Each row was made from one small tree. The marks that hang from a mark follow it in brackets, in alphabetical order. Every link used is in the known rows. Write each row's tree.
Known rows:
A[P X[L[S[R[V]]]]]: [-0.01 -0.14 -0.03  0.00  0.13 -0.07  0.15 -0.16  0.19  0.07 -0.15  0.07
  0.13 -0.13  0.12  0.00 -0.01 -0.04  0.00]
R[V[P[A[X[L[S]]]]]]: [ 0.08 -0.05 -0.05 -0.11 -0.01 -0.03 -0.11  0.36  0.24  0.03 -0.02  0.18
  0.06 -0.27 -0.07 -0.13  0.00  0.03  0.27]
R[V]: [ 0.06 -0.04  0.09 -0.35 -0.11 -0.17  0.07 -0.02  0.14 -0.04  0.17 -0.08
 -0.26 -0.12 -0.12  0.08  0.21 -0.05 -0.05]
S[L[X[A[P]]] R]: [-0.10  0.08  0.01  0.25 -0.04  0.14  0.01 -0.02 -0.11 -0.02 -0.13 -0.23
 -0.20  0.14  0.23  0.01 -0.07  0.00 -0.22]
A[P X]: [ 0.05 -0.08 -0.03 -0.30  0.13 -0.12  0.27 -0.12  0.01 -0.11  0.20 -0.11
  0.01  0.15 -0.06  0.04  0.16 -0.05 -0.09]
S[L[X[A]] R]: [-0.11  0.07  0.10  0.34 -0.20  0.14 -0.05 -0.04 -0.26 -0.02 -0.17 -0.15
 -0.06  0.06  0.20  0.00  0.03  0.00 -0.21]
L[S[R[V]] X[A]]: [-0.06  0.09  0.07  0.31 -0.25  0.11 -0.14 -0.23  0.01  0.16 -0.20 -0.14
 -0.15 -0.18  0.26  0.06 -0.05 -0.02 -0.06]
X[A[P[V]] L]: [ 0.04  0.04 -0.07 -0.03  0.24 -0.22 -0.06 -0.26  0.08 -0.04  0.34  0.10
  0.07  0.23 -0.10 -0.11 -0.03  0.03 -0.03]
P[A[X[L]] V[R]]: [ 0.11 -0.06 -0.02 -0.22  0.04 -0.11  0.07  0.16  0.04 -0.06  0.20  0.27
  0.31  0.06 -0.13 -0.05 -0.06  0.17  0.04]
S[R[V[P]]]: [-0.08 -0.04  0.05  0.06 -0.24  0.13 -0.08  0.18  0.04  0.00  0.09 -0.08
 -0.20 -0.15 -0.11  0.08  0.08 -0.08  0.00]
X[A[P] L]: [ 0.04  0.06  0.03 -0.04  0.24 -0.23 -0.04 -0.13  0.02 -0.04  0.20 -0.06
 -0.21  0.25 -0.10 -0.12  0.08 -0.03 -0.02]
V[P[A[X[L[S]]]] R]: [ 0.06 -0.01  0.02 -0.04  0.00  0.14 -0.15  0.53 -0.06  0.07 -0.13  0.15
  0.03 -0.08 -0.10 -0.10 -0.07  0.05  0.26]
P[A[X[L[S]]] V[R]]: [ 0.09 -0.08 -0.02 -0.17  0.05 -0.01  0.02  0.15  0.03  0.04 -0.07  0.29
  0.36 -0.06 -0.02 -0.04 -0.12  0.14  0.12]
L[S[R] X[A[P]]]: [-0.10  0.15 -0.03  0.35 -0.02  0.18 -0.02 -0.27 -0.10  0.09 -0.25 -0.25
 -0.16  0.07  0.29  0.05 -0.12 -0.05 -0.09]
X[A L[S]]: [ 0.02  0.02  0.12  0.11  0.07 -0.13 -0.15 -0.15 -0.14  0.05 -0.08  0.04
 -0.03  0.07 -0.02 -0.12  0.12 -0.06  0.07]
S[R]: [-0.09 -0.06  0.09  0.05 -0.09  0.03  0.19 -0.11 -0.20 -0.07 -0.04 -0.15
 -0.03  0.04 -0.03  0.13  0.15 -0.10 -0.18]
P[A]: [ 0.05  0.00  0.01 -0.25 -0.02 -0.11  0.17  0.16  0.04 -0.14  0.04 -0.18
 -0.14 -0.01 -0.13  0.04  0.11  0.01 -0.07]
G[P[A]]: [ 0.05  0.04 -0.02 -0.12  0.11 -0.10 -0.04  0.12  0.02 -0.14  0.00 -0.08
 -0.18  0.02 -0.16  0.10  0.12 -0.04  0.08]
X[L[S]]: [ 0.02  0.03  0.10 -0.11  0.10 -0.11  0.06 -0.11 -0.18 -0.02 -0.15  0.09
 -0.02 -0.08 -0.09 -0.03  0.17 -0.14  0.05]

Write each row's tree:
[-0.05 -0.02 -0.03  0.15 -0.07  0.12 -0.13  0.38  0.16  0.05 -0.22  0.05
 -0.10 -0.31 -0.03 -0.06 -0.08 -0.02  0.17] : X[L[S[R[V[P[A]]]]]]
[ 0.05  0.20 -0.02 -0.05 -0.03  0.06 -0.14 -0.15  0.00  0.06  0.26 -0.02
 -0.19  0.19  0.07  0.03 -0.19  0.10 -0.07] : L[X[A[P[V[R]]]]]
[-0.06 -0.12  0.03  0.21 -0.10  0.11 -0.10  0.06 -0.01  0.09 -0.10  0.20
  0.21 -0.23  0.01 -0.06  0.03 -0.08  0.17] : A[X[L[S[R[V[P]]]]]]
[ 0.04  0.07  0.04 -0.19 -0.16  0.19 -0.15  0.63 -0.03 -0.02  0.05 -0.13
 -0.37 -0.01 -0.23  0.04 -0.01  0.04  0.11] : V[P[A] R]
[ 0.00  0.11 -0.07 -0.07  0.02  0.01 -0.08 -0.14 -0.01 -0.05  0.16 -0.02
 -0.03  0.11  0.15 -0.05 -0.10  0.07 -0.14] : S[L[X[A[P[V]]]]]
[-0.08 -0.01  0.01  0.32  0.18  0.01 -0.06 -0.16 -0.06  0.08 -0.23 -0.09
 -0.06  0.16  0.09 -0.05 -0.06 -0.05 -0.02] : X[A[P] L[S[R]]]
[-0.10  0.12  0.08  0.43 -0.19  0.18 -0.05 -0.26 -0.27  0.09 -0.27 -0.16
 -0.02 -0.02  0.26  0.03 -0.04 -0.06 -0.08] : L[S[R] X[A]]
[ 0.07 -0.02 -0.01 -0.21  0.29 -0.21  0.23 -0.14  0.00 -0.12  0.20  0.06
  0.08  0.15 -0.11 -0.07  0.15 -0.07 -0.05] : A[P X[L]]
[ 0.12 -0.06 -0.06 -0.13  0.01 -0.01 -0.11  0.12  0.08 -0.04  0.16  0.17
  0.21  0.05 -0.12  0.12 -0.06  0.13  0.12] : G[P[A[X] V[R]]]
[ 0.07 -0.02  0.00 -0.31 -0.10  0.01  0.01  0.25  0.07 -0.05  0.12  0.01
 -0.04  0.01 -0.13  0.09 -0.06  0.13 -0.05] : P[A V[R]]
[ 0.05  0.01 -0.01 -0.16  0.01 -0.02 -0.16 -0.02  0.08  0.07  0.29 -0.06
 -0.16  0.26 -0.06  0.04 -0.11  0.11 -0.06] : X[A[P[V[R]]]]
[-0.06  0.08  0.06  0.09 -0.22  0.13  0.07 -0.17 -0.02  0.09 -0.26 -0.07
 -0.16 -0.33  0.23  0.13  0.02 -0.10 -0.08] : L[S[R[V]] X]
[-0.08 -0.03  0.09  0.16  0.04  0.04  0.11 -0.15 -0.23  0.00 -0.31  0.03
  0.07 -0.05  0.02  0.02  0.11 -0.14 -0.03] : X[L[S[R]]]
[-0.06 -0.05 -0.05  0.09 -0.23  0.22 -0.10  0.42  0.19  0.07 -0.24 -0.12
 -0.18 -0.32  0.02  0.04 -0.07  0.00  0.11] : L[S[R[V[P[A]]]]]
[ 0.06 -0.05 -0.10 -0.24  0.27 -0.22  0.22 -0.31  0.03 -0.13  0.35  0.24
  0.39  0.14 -0.09 -0.06  0.05  0.01 -0.03] : A[P[V] X[L]]
[ 0.06 -0.01 -0.02 -0.38  0.04  0.00  0.04  0.02  0.06 -0.01  0.24 -0.01
 -0.18  0.11 -0.14  0.11 -0.05  0.04 -0.08] : A[P[V[R]]]
[ 0.03 -0.01 -0.09 -0.11  0.07 -0.13 -0.02 -0.24  0.08 -0.04  0.32 -0.07
 -0.01  0.25 -0.03  0.00 -0.02  0.06 -0.09] : X[A[P[V]]]
[-0.07 -0.06 -0.05  0.33 -0.01  0.19  0.03  0.28 -0.12  0.00 -0.26  0.10
  0.28 -0.10  0.00 -0.10 -0.07 -0.02  0.16] : V[P[A[X[L[S[R]]]]]]
[ 0.07 -0.07 -0.06 -0.24 -0.16 -0.02 -0.03  0.39  0.26 -0.06  0.25 -0.03
 -0.05 -0.15 -0.13 -0.02  0.05  0.07  0.14] : R[V[P[A[X]]]]
[-0.03 -0.06  0.00  0.20  0.10 -0.06 -0.14 -0.13  0.24  0.15 -0.16 -0.05
 -0.17 -0.01  0.11 -0.05 -0.08 -0.01  0.01] : X[A[P] L[S[R[V]]]]
[-0.06 -0.11  0.07  0.22  0.06  0.00  0.19 -0.21 -0.24  0.01 -0.25  0.12
  0.38 -0.05  0.08  0.00  0.10 -0.09 -0.02] : A[X[L[S[R]]]]
[-0.11  0.12 -0.12  0.36 -0.02  0.17 -0.02 -0.42 -0.07  0.08 -0.11 -0.06
  0.11  0.06  0.30  0.04 -0.23  0.01 -0.09] : L[S[R] X[A[P[V]]]]
[ 0.08 -0.05 -0.08 -0.16  0.12 -0.22  0.21 -0.07  0.06 -0.16  0.24  0.25
  0.48  0.02 -0.10 -0.09  0.02  0.11  0.01] : P[A[X[L]] V]
